Known rows, with every step that occurs
larur -> saze: [-26 -11  10  -6  -2   1   6 -11 -13 -16  -1   1 -22 -12 -13  -7  -6  -8
 -14  24  16  11  -7   1  21   7   9]
boku -> mezer: [-22 -14   2  13   0   5  -9 -10   2 -18 -12  -7 -10  -9 -16  -8  -5 -15
  -9   6  20  -2   9  12  15   4  14]
nuge -> dugo -> bupes: [-11 -14 -21   2   6 -13 -11 -15  11 -13 -12  -4 -12 -19  -8  -7  -5   2
  -1  12  13  -1  -9   0   5   8  14]
filek -> magod -> pebam -> vuze: [-13  -5  17 -10  16  -7  -6 -21   6   0   9 -10  -7 -16 -44  -6  18 -11
 -16  15  -1  11  13   9  -2   2  20]
kebug -> vuze -> pebam: [ -5  -1   4 -17  23  -1  -1  -7  -8  -9  -1   1  -9 -11 -15   1  -1  -8
   2   8  20  13  26   4  10  -1  24]
larur -> saze -> filek -> magod -> pebam -> vuze: [-18 -15  18 -17   8 -11   7 -25  -3  10   9   2 -23 -22 -40 -16   2  -5
 -32  28   5  20   5  -2   0  -7  16]
bupes -> dugo -> larur -> saze -> filek -> magod -> pebam: [-40 -10   1  -7 -11 -12  13 -19  -1  -3   5   2 -13 -20 -24  -7  21 -19
 -40  39  17  15 -36  -2  -1  -8  13]
pebam -> mezer -> boku: [ -9 -19  14  18  11  -4   1 -14  -6  -3 -13 -10 -12 -13 -25  -2   2 -14
 -19  -2  22  -4  -7   5  18  11  12]
larur -> saze -> filek -> magod -> pebam: [-29 -18  13 -14  -3 -10   5 -16  -6  -1   2   0 -27 -19 -34 -10   1  -9
 -34  35  14  14 -16  -1   9  -2  16]
saze -> filek -> magod -> pebam -> vuze -> kebug: [ -4  -7   7 -14   6 -17  -7 -31   3   7   9   4  -4 -22 -35 -18  16 -10
 -31  12   8  17  -3   9 -11  -3  16]
kebug -> vuze -> pebam -> mezer: [ -2  -5   8   1  28   0   1 -13  -6  -5  -3  -6 -10 -15 -20   0   2  -5
  -6   5  29   9  36  12  10  -3  27]
saze -> larur: [-23 -14  -1   2  -9 -15   1  -6  -3 -17  -5   3 -14 -10 -13  -4  -4 -10
 -15  20  26   8 -10   3  14  10   9]
boku -> mezer -> pebam -> magod -> filek: [-30   6   8  14   9  -2 -14 -10   6   1  -4 -26  -2 -16 -32  -5   6 -21
 -19   6  23  -4   8  28  -2  -1  25]
magod -> pebam: [-18  -5  13  -4   4  -6  -2 -12   0 -11   0 -11  -4 -14 -31   1   8 -12
 -11  20   4  -1  -9  13   8  16  14]
dugo -> larur -> saze -> filek -> magod -> pebam -> vuze -> kebug: [-20  -4   8 -11   0 -17   4 -31  -6   7  17   0 -10 -23 -23 -21  14  -9
 -37  26   7  19 -11  -3  -8 -11   8]
vuze -> pebam -> mezer: [-11  -3   3   8  12   1  -3 -16  -6  -2  -3  -3  -7 -14 -26  -2   8  -5
 -20   3  34  10  19  14  13  -1  27]
filek -> saze: [-21  -9   6   2   9  -2   0 -11  -6 -23  -6 -11  -6 -13 -17 -11   2 -13
 -11  19  24   9 -11   7   7  15   7]
bupes -> dugo -> larur -> saze: [-36  -5  -3   1 -10   0  15 -14  -7 -20   1   1  -8 -12  -3  -3  14 -16
 -21  27  18  12 -25  -2  12   1   5]
boku -> mezer -> pebam -> vuze: [ -9  -6   8   7  11  -8   0 -16   5   5  -3 -10  -3 -13 -24 -10   7 -11
  -9  -2  23   3  33  18   1  -5  18]
dugo -> larur -> saze -> filek -> magod: [-40 -13  -1  -7  -6 -10   7 -10  -9  -9  -2  -3 -27 -13 -12 -14  -1 -12
 -35  30  25  16 -22  -7  19 -10   8]
magod -> filek: [-29  -5  13  -2  11   0  -3  -5   1  -8  -1 -15  -4 -10 -23  -3  -4 -16
 -10  16   9   5 -11  17   9  11   6]
bupes -> dugo -> nuge: [-28  -2  -9  -7 -16   3   8 -13  -6 -17  -5  -1  -8 -15  -3   4  20 -21
 -14  14  23   3 -14   4   8  13  14]
larur -> saze -> filek -> magod -> pebam -> mezer -> boku: [-18 -28  24   7   4 -12   8 -22  -7  14  -3  -3 -29 -22 -40  -9   2 -13
 -43  21  20   4 -17  -5   8  -3  17]
nuge -> dugo -> larur -> saze -> filek -> magod -> pebam: [-36 -11  -5  -7  -5 -16   7 -18   0   7   5  -6 -18 -20 -16 -13  10 -10
 -31  39  17   1 -29 -12   2 -14  17]
dugo -> larur -> saze -> filek -> magod -> pebam -> mezer: [-36 -15  12  10  -2 -12  10 -20  -4   1   3 -13 -22 -23 -30 -11   9  -9
 -45  34  24   6 -14   5   8  -6  13]

Rows
[-11  -9  13 -18   2 -12   2 -33  -6   9  15  10 -15 -24 -31 -21   8  -6
 -36  23   8  22  -4  -1  -7  -7  13]
larur -> saze -> filek -> magod -> pebam -> vuze -> kebug
[-22 -14   6 -11   2 -14  -6 -13   4  -1  -3  -4 -15 -15 -37  -7   8 -14
 -28  23  14   8 -16   7   5   2  20]
saze -> filek -> magod -> pebam
[-28   4   8   2  15   2 -14 -10  -2 -12   0 -21  -6 -15 -31  -5   1 -18
 -17  13   6   3 -11  19   6  10  18]
pebam -> magod -> filek
[-29   9  10   4  18  -9  -4 -10  -1  -6   2 -30   2 -19 -33  -8  14 -17
 -23  20  25   5 -12  25 -10   9  16]
mezer -> pebam -> magod -> filek -> saze
[-29   3  10   7  20   5 -13 -12  -3 -17   1 -25  -1 -20 -30 -13   3 -18
 -20  21  15   7 -17  18  -4  14  14]
pebam -> magod -> filek -> saze
[-23 -16  -3 -10   3 -12  -6  -9  -1  -8  -9  -1 -21 -10 -25 -10   1 -12
 -28  16  26  15 -15   5  16  -3  17]
saze -> filek -> magod
[-27  11  10   1  14  -9  -7  -8   0   0   2 -24  -3 -15 -33   1  14 -16
 -20  13  16   3  -9  27   0   6  21]
mezer -> pebam -> magod -> filek
[-25 -16   0   7  -4 -15   4  -9  -6 -22  -5  -3 -10 -15 -12 -12  -3 -11
 -18  26  35  11 -14   2   3  14   4]
filek -> saze -> larur
[-20   2  -1  14   1  -5 -13 -13   0  -9  -9 -18  -8 -15 -26  -5  10 -16
 -19   3  29  -4  11  22   9  -1  31]
boku -> mezer -> pebam -> magod
[-35 -12   9   7   5 -12   3  -5   0 -12   0 -11  -4 -16 -19 -13  -6 -16
 -18  31  29  11 -17  10  -6  14  -1]
magod -> filek -> saze -> larur
[ -2   0   5   7   5  -9  -5 -26   2   4   2  -3   4 -15 -16 -14  13 -11
 -13  -6  24   7  25  20  -6  -6  16]
boku -> mezer -> pebam -> vuze -> kebug
[-15  11  10  -7  37   5 -11 -12  -6  -8   7 -19   1 -22 -28  -8   1 -15
  -9  18  20  14  18  13 -12   0  25]
kebug -> vuze -> pebam -> magod -> filek -> saze
[-16 -11  17  14   9  -6   0 -17   2  -7  -3 -17  -6 -17 -35   0  10 -10
 -20  16  14  -5   1  21   8  15  16]
magod -> pebam -> mezer
[-15  12   7 -12  33   4 -12 -10  -5  -3   5 -14  -4 -18 -27  -1   0 -15
  -7  10  12  10  22  15  -2  -3  31]
kebug -> vuze -> pebam -> magod -> filek
[-12 -25  16  10   9 -16  -1 -19   2  13  -8  -9 -17 -19 -45  -5   9 -17
 -39  10  21  -1 -16   4   5   1  20]
saze -> filek -> magod -> pebam -> mezer -> boku
[ -5   7   0 -12  25   2 -12 -12 -10 -12   0  -5  -9 -16 -24   0   3  -9
  -5   7  18  11  26   7   6  -4  37]
kebug -> vuze -> pebam -> magod
[-26 -23   4  15   2 -17  10 -25  -1  21  -2 -11 -21 -24 -23 -12  11 -13
 -42  27  24  -8 -28 -15   1 -15  17]
nuge -> dugo -> larur -> saze -> filek -> magod -> pebam -> mezer -> boku
[-32   5   6   9   6 -23   0  -8  -1  -5   3 -21  -3 -22 -28  -9  10 -16
 -29  28  35   8 -17  20 -13   9  15]
mezer -> pebam -> magod -> filek -> saze -> larur
[-14  11  -5  -5   9   2 -15 -16 -10  -8   2  -4  -6 -15 -28  -3   9  -9
 -20   4  21  12   8  10  10   1  37]
vuze -> pebam -> magod
[-11 -13  12 -14  14 -16  -2 -21   7   8   4  -4 -12 -19 -43 -12   7 -10
 -27  17   4  15   5   7  -3  -3  19]
saze -> filek -> magod -> pebam -> vuze
